Known rows, with every way that one mark hangs from another
{j157 {j700 j380 {j482 j545} j730}}: [ -0.5 -13.4   2.3   8.3  37.0  -8.5 -16.9 -17.9  -8.2 -10.3  -4.4  11.7
   2.0   5.2  13.5  -4.2   2.1  -9.2  -2.3  -5.6 -37.8  17.6   1.9]
{j157 {j700 j380 j482 {j808 j627}}}: [ -3.3  -1.9   1.3  14.0  32.2  -3.0 -88.3  -3.5  -4.4  -5.2   1.6  10.5
   3.6  -6.2  -3.1  -6.9   6.9 -10.9  -2.2  -7.8 -16.4   9.7  -7.8]
{j482 j700 j730}: [  9.8  -0.5  -8.2  -7.9 -14.3  -4.7 -13.2   8.3   5.2  -1.3  -2.6   2.2
   1.4  -7.1  -1.9   4.9   3.9  -5.4  -4.8  13.3 -17.2   9.7  -3.4]
{j700 j380 {j482 j545} {j808 j627}}: [ -4.1  -7.0   7.0  14.2  23.0  -4.1 -60.0  -6.8  -3.7   0.6  -1.2  21.7
   2.1   2.0   0.7  -3.2   2.7 -10.3  -6.9  -8.8 -38.0   3.4  11.9]
{j380 {j700 j157 j808}}: [  0.1  -1.5  15.8   4.6  20.6   0.9 -12.4  -3.5  -8.5  -4.4   7.0  -3.9
  -4.0   5.4  23.4  -4.7  -3.8  -7.5   3.2  -1.4  -3.4   7.5 -12.4]
{j482 j545 j700}: [  6.1   0.7  -7.7  -5.1  -5.7  -6.9  -7.4  -2.3   4.7   4.1  -3.5  12.0
  -1.1   1.1   4.5   3.3   3.0  -2.5  -9.1   3.1 -29.7   7.2  15.5]
{j808 {j700 j482 j730}}: [  1.3  -4.8  14.4   3.0  23.9   3.1 -42.6 -11.0  -3.4   0.7   2.7  11.9
  -1.1  14.5 -12.3  -4.2   3.1  -2.9  -3.6  -1.7  -8.5  12.0  -4.2]
{j730 {j700 j380 j482}}: [  1.0  -8.2   3.9   4.9  14.1   2.8 -27.6 -12.6  -1.1  -3.0  -1.5   9.0
   1.5  -4.1  -5.7  -3.9   4.9  -4.2  -2.3  -7.6 -14.7   9.9   4.2]
{j700 j380 j808}: [-5.4 -5.3  7.6  9.9 14.5 -1.7 -6.1 -9.0 -2.4 -4.8  0.3  3.7  2.8  0.7
  2.8 -3.1 -1.3 -6.2  2.6 -7.8 -5.1 -3.1  3.6]
{j380 {j700 j157 j730}}: [  2.3  -5.6  15.1   0.5  25.1   0.5  11.4  -5.9 -10.6  -4.9   2.8  -6.0
  -4.4  15.1  17.2  -2.9  -3.9  -6.2   3.4  -1.1   0.7  11.4 -18.3]
{j730 {j700 j157}}: [  6.4  -0.2   8.1  -1.3   8.4   2.3 -15.0  -7.5   3.8   1.6   3.9   5.1
  -5.1   3.7  -1.3  -2.4   3.7  -6.0  -1.8  -3.0  -3.7   5.4  -9.0]
{j482 j700}: [  5.4   3.9  -6.4  -5.4  -6.9  -2.3 -12.3   1.9   2.9   2.6  -1.8   3.5
   0.6  -1.3  -1.6   2.2   3.5   0.4  -4.5   3.2  -5.3   5.6   5.1]
{j482 j545 {j700 j157 j730}}: [  8.5  -3.7   7.4  -2.8  13.8  -7.6   5.7 -10.2  -0.8   0.5  -1.9  14.4
  -3.5  16.8  13.2   2.1   0.7  -7.1  -6.7   0.4 -29.3  10.9   2.8]
{j380 {j700 j730}}: [ -1.1  -2.8   3.5  -3.2  19.5  -1.8   4.3  -4.8  -7.8  -3.1  -0.5  -5.3
  -2.0   9.2   1.7  -1.5  -3.5   1.3   1.2  -0.3   0.4   9.7 -10.1]
{j482 {j700 {j808 j627}} j730}: [  6.7   6.3  -6.9  -3.7  -4.2  -7.4 -72.8  11.8   7.6   3.9   0.2  11.9
   1.5  -6.2 -19.1   3.4   6.7  -7.4  -8.2   9.7 -19.6   4.9  -6.0]
{j380 {j700 j157 j482 j730}}: [  2.4  -9.2  19.3   2.9  30.9   2.2  -6.6  -8.0 -17.4  -7.5   2.8  -0.8
  -3.2  13.2  25.1  -4.7  -3.4  -3.4   2.7  -0.7  -6.4  18.5 -15.9]
{j157 {j700 {j482 j545 j730}}}: [  6.6  -8.6  -5.9   0.2  10.3  -9.3 -36.3  -0.9  -2.0  -8.9  -0.9   8.6
   0.6 -10.3  18.3  -0.1   4.4 -10.1  -4.7  12.3 -49.1  20.8  -4.7]
{j482 {j700 j157 j730 j808}}: [  4.6   0.8  13.6  -0.4  22.9  -5.4 -18.9 -11.0  -4.0  -1.8   2.1  11.3
  -2.0  15.0   6.8  -1.2   0.0  -2.8  -1.4  -1.6  -6.8   6.9  -4.8]
{j700 j157 j380 j482 j730}: [  0.3 -16.0  23.0  11.8  30.4   2.2   8.3 -14.1 -13.5  -9.8  -0.9   5.9
   1.5  13.6  20.0  -4.3  -1.6  -9.6   3.9  -8.2  -8.2   9.9  -7.6]
{j380 {j700 j157 {j482 j730} j808}}: [  4.0  -9.6  18.5   4.0  19.7   0.0 -32.5   0.4 -13.5 -10.7   6.4  -0.7
  -2.1  -2.1  31.1  -3.7  -2.7 -11.4   2.6   9.3 -22.7  18.5 -18.0]
{j131 j730}: [  2.5  -7.2  -5.9  -2.2  -4.5  -2.5   8.0   4.9   2.2  -4.8   0.0  -2.3
   2.6   0.0   4.9   2.3   0.7  -0.7   2.3   2.6  -9.8  -2.1 -14.4]
{j730 {j700 j157 j380 j808}}: [  1.1  -5.1  15.6   9.1  23.3   0.5 -20.7 -16.1   1.8  -3.2   4.1   8.4
  -1.9   4.3   2.0  -5.5   2.4 -12.5   0.5 -10.5 -10.4   2.4  -5.7]
{j131 {j730 j700}}: [  5.9  -4.5  -8.9  -7.3  -1.2  -2.7 -15.7  -1.4   8.9  -1.4   0.9   3.5
  -0.2  -2.0 -11.8   1.1   5.1   0.8  -1.6   1.3 -14.4   1.4 -15.3]
{j730 {j700 j157 j380 j482 j808}}: [  1.0  -9.0  19.9  11.1  29.4   2.3 -38.9 -18.1  -5.1  -5.6   4.1  13.7
  -1.1   2.0  10.2  -7.5   3.0 -10.3   0.2 -10.3 -17.4   9.5  -3.3]
{j380 j700}: [-0.1 -0.7 -0.5 -1.5  5.1  1.1 -1.1  2.1 -4.7 -1.5  1.3 -8.6 -1.7 -0.3
  8.2 -1.4 -1.8 -1.8  0.7  1.7 -0.1  7.8 -6.1]

Rows
[  8.2  -5.0   9.7  -1.1  12.5  -8.1 -28.0 -10.1   6.5  -1.2   4.3  16.1
  -5.7   1.0   6.2  -0.2   2.1 -13.6  -6.2   6.0 -45.0   9.2  -5.1]
{j482 j545 {j730 {j700 j157 j808}}}
[  2.3  -8.6  19.9   4.6  26.2   1.3  -5.5 -10.3 -12.4  -6.1   1.1   7.6
  -1.4  13.9  17.0  -3.0  -1.8  -2.2   2.1  -2.5  -5.9  10.6  -9.7]
{j700 j157 j482 j730}
[  2.7  10.5  -5.2  -1.0   3.5  -4.5 -72.4   5.3   5.0   7.7   0.7  13.7
   0.4   0.2 -19.1   0.7   6.1  -1.5  -8.3  -0.6  -8.4   0.9   2.4]
{j482 {j700 {j808 j627}}}
[  4.7   1.1  18.4   5.8  23.6   4.2 -57.1  -1.6   4.8   7.5   6.2  11.5
  -4.7  22.4 -21.8  -2.6   5.9 -15.9  -5.3  -4.5  -0.2   4.2 -20.2]
{j808 j627 {j700 j157 j730}}
[ -2.7   2.4   5.1   4.8  22.6   0.6 -78.8   3.8 -10.1   1.0   3.9   7.1
  -0.8  -2.0  -0.9  -4.8   1.7  -1.1  -3.8  -1.9 -11.2  10.1  -6.5]
{j380 {j700 j482 {j808 j627}}}
[  8.3 -14.5  12.1   1.6  10.9  -2.1  -8.5   1.3 -10.0  -8.1   2.3   2.3
  -3.9  -0.1  38.3  -0.5  -1.8 -15.4  -2.3  11.3 -44.9  22.3 -10.1]
{j380 {j700 j157 {j482 j545 j730}}}
[ -4.8  -4.7   4.0   8.7  39.5  -8.5 -23.1 -16.5  -4.5 -10.4   0.0   3.8
   2.6   5.0  -0.9  -5.8   0.7  -7.2   3.2  -8.2  -8.1   6.7  -9.2]
{j157 {j700 j380 j730 j808}}
[  3.3  -7.2  15.4   4.2  17.1   5.4 -12.5  -1.3 -14.0  -6.0   4.2  -4.0
  -3.0   2.4  31.6  -4.6  -1.7  -6.5   2.3   0.9  -7.5  16.6 -11.9]
{j380 {j700 j157 j482}}
[  2.3  -6.1  21.2  12.9  28.3   5.4 -45.4  -5.0   4.0   3.7   4.0   9.7
  -2.1  22.1 -19.2  -3.6   6.1 -23.9  -3.5 -10.2  -2.5   3.3 -18.4]
{j808 j627 {j700 j157 j380 j730}}
[  0.7  -9.5  -1.4   3.0  13.5  -4.5 -21.7  -9.5   6.5  -6.0   1.2   7.3
   2.8  -2.3  -8.2  -2.2   3.8  -6.0   0.9  -6.8 -20.2  -1.7 -11.8]
{j131 {j730 {j700 j380 j808}}}
[ -1.5 -10.8   3.9   8.3  35.6  -3.8 -23.5 -13.5  -9.7 -12.0  -2.6   3.6
   3.9   3.7   7.6  -5.6   2.6  -6.3   2.4  -5.6 -12.8  15.7  -8.7]
{j157 {j700 j380 j482 j730}}
[  6.7 -14.3   5.6   3.4   8.7   0.8   4.9  -5.9   5.7  -7.0   1.5   1.4
   0.3   3.2   6.5  -1.2   5.0 -14.9   2.5  -5.6 -16.7   2.4 -22.4]
{j131 {j730 {j700 j157 j380}}}
[  0.1  -4.7  20.6   8.7  21.5   1.3 -29.3  -8.3 -10.7  -5.3   6.0   9.6
  -1.1   3.8  23.1  -5.3  -1.2  -3.3   1.9  -2.6 -10.8   6.8  -3.6]
{j700 j157 j482 j808}
[  2.9  -9.0  20.4  12.8  13.4   8.2  -8.0  -6.5   3.7  -0.7   5.1   1.8
  -1.6  10.5   5.1  -4.2   3.9 -23.0   0.2  -6.7  -2.7   3.7 -10.1]
{j808 {j700 j157 j380}}
[ 10.3  -4.3   6.8  -1.7   2.5 -10.0 -18.6  -1.8   3.0  -2.4   1.9  14.4
  -2.4   1.4  19.6   3.0   1.6 -14.4  -6.6  10.8 -45.0  11.0   0.1]
{j482 j545 {j700 j157 j808} j730}
[ -4.0  -2.7   0.1  10.2  25.2  -5.4 -28.6  -9.2  -1.0  -8.8   1.4   0.6
   3.2  -4.8   5.7  -5.6   2.5 -10.1   2.5  -6.2  -8.9   4.8  -5.9]
{j157 {j700 j380 j808}}
[  4.7  -4.2  15.8   7.5  15.3  -0.7 -72.3   6.6  -4.8  -2.9   5.1  12.6
  -0.3  -0.6   5.6  -1.6   3.0 -12.6  -2.3   6.1 -21.9   8.3 -16.9]
{j700 j157 {j482 j730} {j808 j627}}
[  4.4  -9.3  19.4   6.1  14.8  -1.2 -31.9  -1.5  -8.6  -9.4   5.3   8.0
  -0.1  -0.8  23.2  -2.4  -0.9  -9.5   2.1   7.9 -22.0  10.7 -12.4]
{j700 j157 {j482 j730} j808}
[ -1.2   9.4  -5.9   4.4  21.0  -5.8 -81.5   2.6   3.1   0.9   3.8   6.6
  -0.1  -3.9 -14.2  -3.8   6.4  -5.3  -3.2  -1.7  -6.7   3.7 -11.9]
{j157 {j700 {j808 j627}}}
[  5.1  -5.8  22.1   7.9  14.5   8.6 -40.2  -4.5  -2.6   0.3   7.5   8.6
  -3.2   9.4   9.7  -4.9   4.4 -13.3  -2.1  -0.6  -8.9  11.8  -9.2]
{j808 {j700 j157 j482}}
[  0.6  10.0  -2.0  -0.8  14.0  -2.6 -81.4  -2.8   8.3   8.7   3.5  15.9
  -2.8  -0.4 -33.5  -2.5   6.7  -1.2  -7.6  -5.3  -7.4  -0.9  -3.5]
{j730 {j700 {j808 j627}}}
[ -5.3  -0.2   4.3  11.4  15.5  -1.2 -46.5  -0.5   1.3   1.4   0.5   8.8
   2.7   0.8 -14.4  -2.7   2.7  -9.5  -2.0  -9.4  -4.9  -5.5  -0.9]
{j700 j380 {j808 j627}}
[  2.0   1.3   0.6  -3.9  19.0 -12.8 -21.3 -14.2  -0.2   1.7  -2.5  19.9
  -1.3  11.4  -2.2   1.1  -0.1   1.8  -8.1   0.0 -33.1   6.8  13.6]
{j482 j545 {j700 j730 j808}}
[  9.1  -7.1   2.9  -3.7   4.2  -0.3  -7.7  -2.3   6.1  -3.2   3.9   2.4
  -2.5   3.2   4.2  -0.1   4.6  -6.1   0.3   0.4 -14.7   3.3 -23.9]
{j131 {j730 {j700 j157}}}
[ -2.9  -5.0  19.7  13.6  35.4  -2.0 -34.3  -8.3  -4.5  -2.4   1.9  10.9
   0.1  16.9  -6.1  -3.8   0.2 -14.3   0.6 -12.1  -3.8  -2.1 -13.2]
{j700 j157 j380 j730 {j808 j627}}
[  2.9  -2.2  -4.3  -4.3   9.1  -5.6 -32.8  -6.5   7.2  -2.3   3.7   8.4
  -0.2  -1.8 -11.3  -1.2   3.7   2.0  -1.2  -0.9 -18.1  -0.7 -13.1]
{j131 {j730 {j700 j808}}}
[  1.6  -1.5   4.5   4.0   9.6  -3.2 -78.8   7.3  -2.3  -1.1   2.4  13.4
   2.1  -5.8  -8.9  -0.4   3.3  -6.0  -4.4   7.0 -22.6   6.4  -8.4]
{j700 {j482 j730} {j808 j627}}
[  5.3 -18.6  17.2  10.5   8.9   2.6   0.1  -0.6  -7.7 -12.0   0.2   1.3
   2.7  -2.0  26.2  -1.2   0.6 -18.6   3.5   4.0 -20.9  12.1 -12.5]
{j700 j157 j380 {j482 j730}}
[  5.8  -0.7  18.8   9.6  15.7   8.8 -81.9   3.5   1.2   6.5   7.6  13.2
  -3.4  10.1  -7.3  -4.2   8.4 -16.1  -6.5  -2.4  -9.0   9.4 -13.5]
{j808 j627 {j700 j157 j482}}
[  2.0 -11.4  24.2  11.1  28.0   4.9  -3.8 -13.8   0.6  -2.3   3.6   5.0
  -1.6  21.3  -1.8  -4.2   2.0 -20.3   0.9  -8.5  -3.5   5.6 -13.5]
{j808 {j700 j157 j380 j730}}
[ -3.3 -10.0  22.9  12.1  34.6  -2.3   7.5 -16.6  -7.9  -8.3   1.8   5.8
   0.3  16.1  11.5  -4.5  -3.6 -10.9   4.8 -10.3  -3.0   0.6  -8.7]
{j700 j157 j380 j730 j808}
[ -0.7  -7.4  13.9  11.8  28.8   4.8 -69.8  -6.8  -0.8   3.0   0.7  15.6
   1.5  15.2 -26.4  -4.6   7.0 -13.9  -5.9  -9.3 -10.7   8.4  -7.5]
{j808 j627 {j700 j380 j482 j730}}
[  5.9  -5.2   7.5  -1.1  14.4  -3.2 -26.8  -7.1   4.8  -4.4   6.5   7.8
  -2.5   3.8   3.7  -2.2   3.3  -5.4   1.0  -1.8 -17.6   1.1 -22.0]
{j131 {j730 {j700 j157 j808}}}
[  2.7  -9.7   0.9   2.5  11.6  -9.3 -23.0 -13.3   8.2  -3.3  -1.2  15.2
  -0.5  -4.4  -6.4  -0.3   2.7 -14.6  -5.9   1.0 -47.0   6.4   5.5]
{j482 j545 {j730 {j700 j380 j808}}}
[ -0.6   1.5  16.4   4.5  35.7  -1.9 -48.8  -2.2  -8.5   0.0   5.6   4.2
  -4.7  16.1  -0.8  -4.4  -1.6  -7.9  -0.6  -4.7  -2.7   6.8 -21.5]
{j380 {j700 j157 j730 {j808 j627}}}
[ -1.0 -12.1  17.3  10.1  28.7   4.2 -28.8 -14.9  -4.4  -3.2   0.8  10.6
   1.9  13.6  -9.0  -5.1   3.2 -10.9  -1.4  -7.5 -10.0  11.0  -2.5]
{j808 {j700 j380 j482 j730}}
[  4.3 -15.8  -3.1   7.0  15.3  -8.3 -24.0  -4.8  -2.3 -12.6  -3.3   7.1
   3.1 -10.4  20.3  -1.2   4.6 -17.7  -2.8   6.4 -50.4  19.7  -3.3]
{j157 {j700 j380 {j482 j545 j730}}}
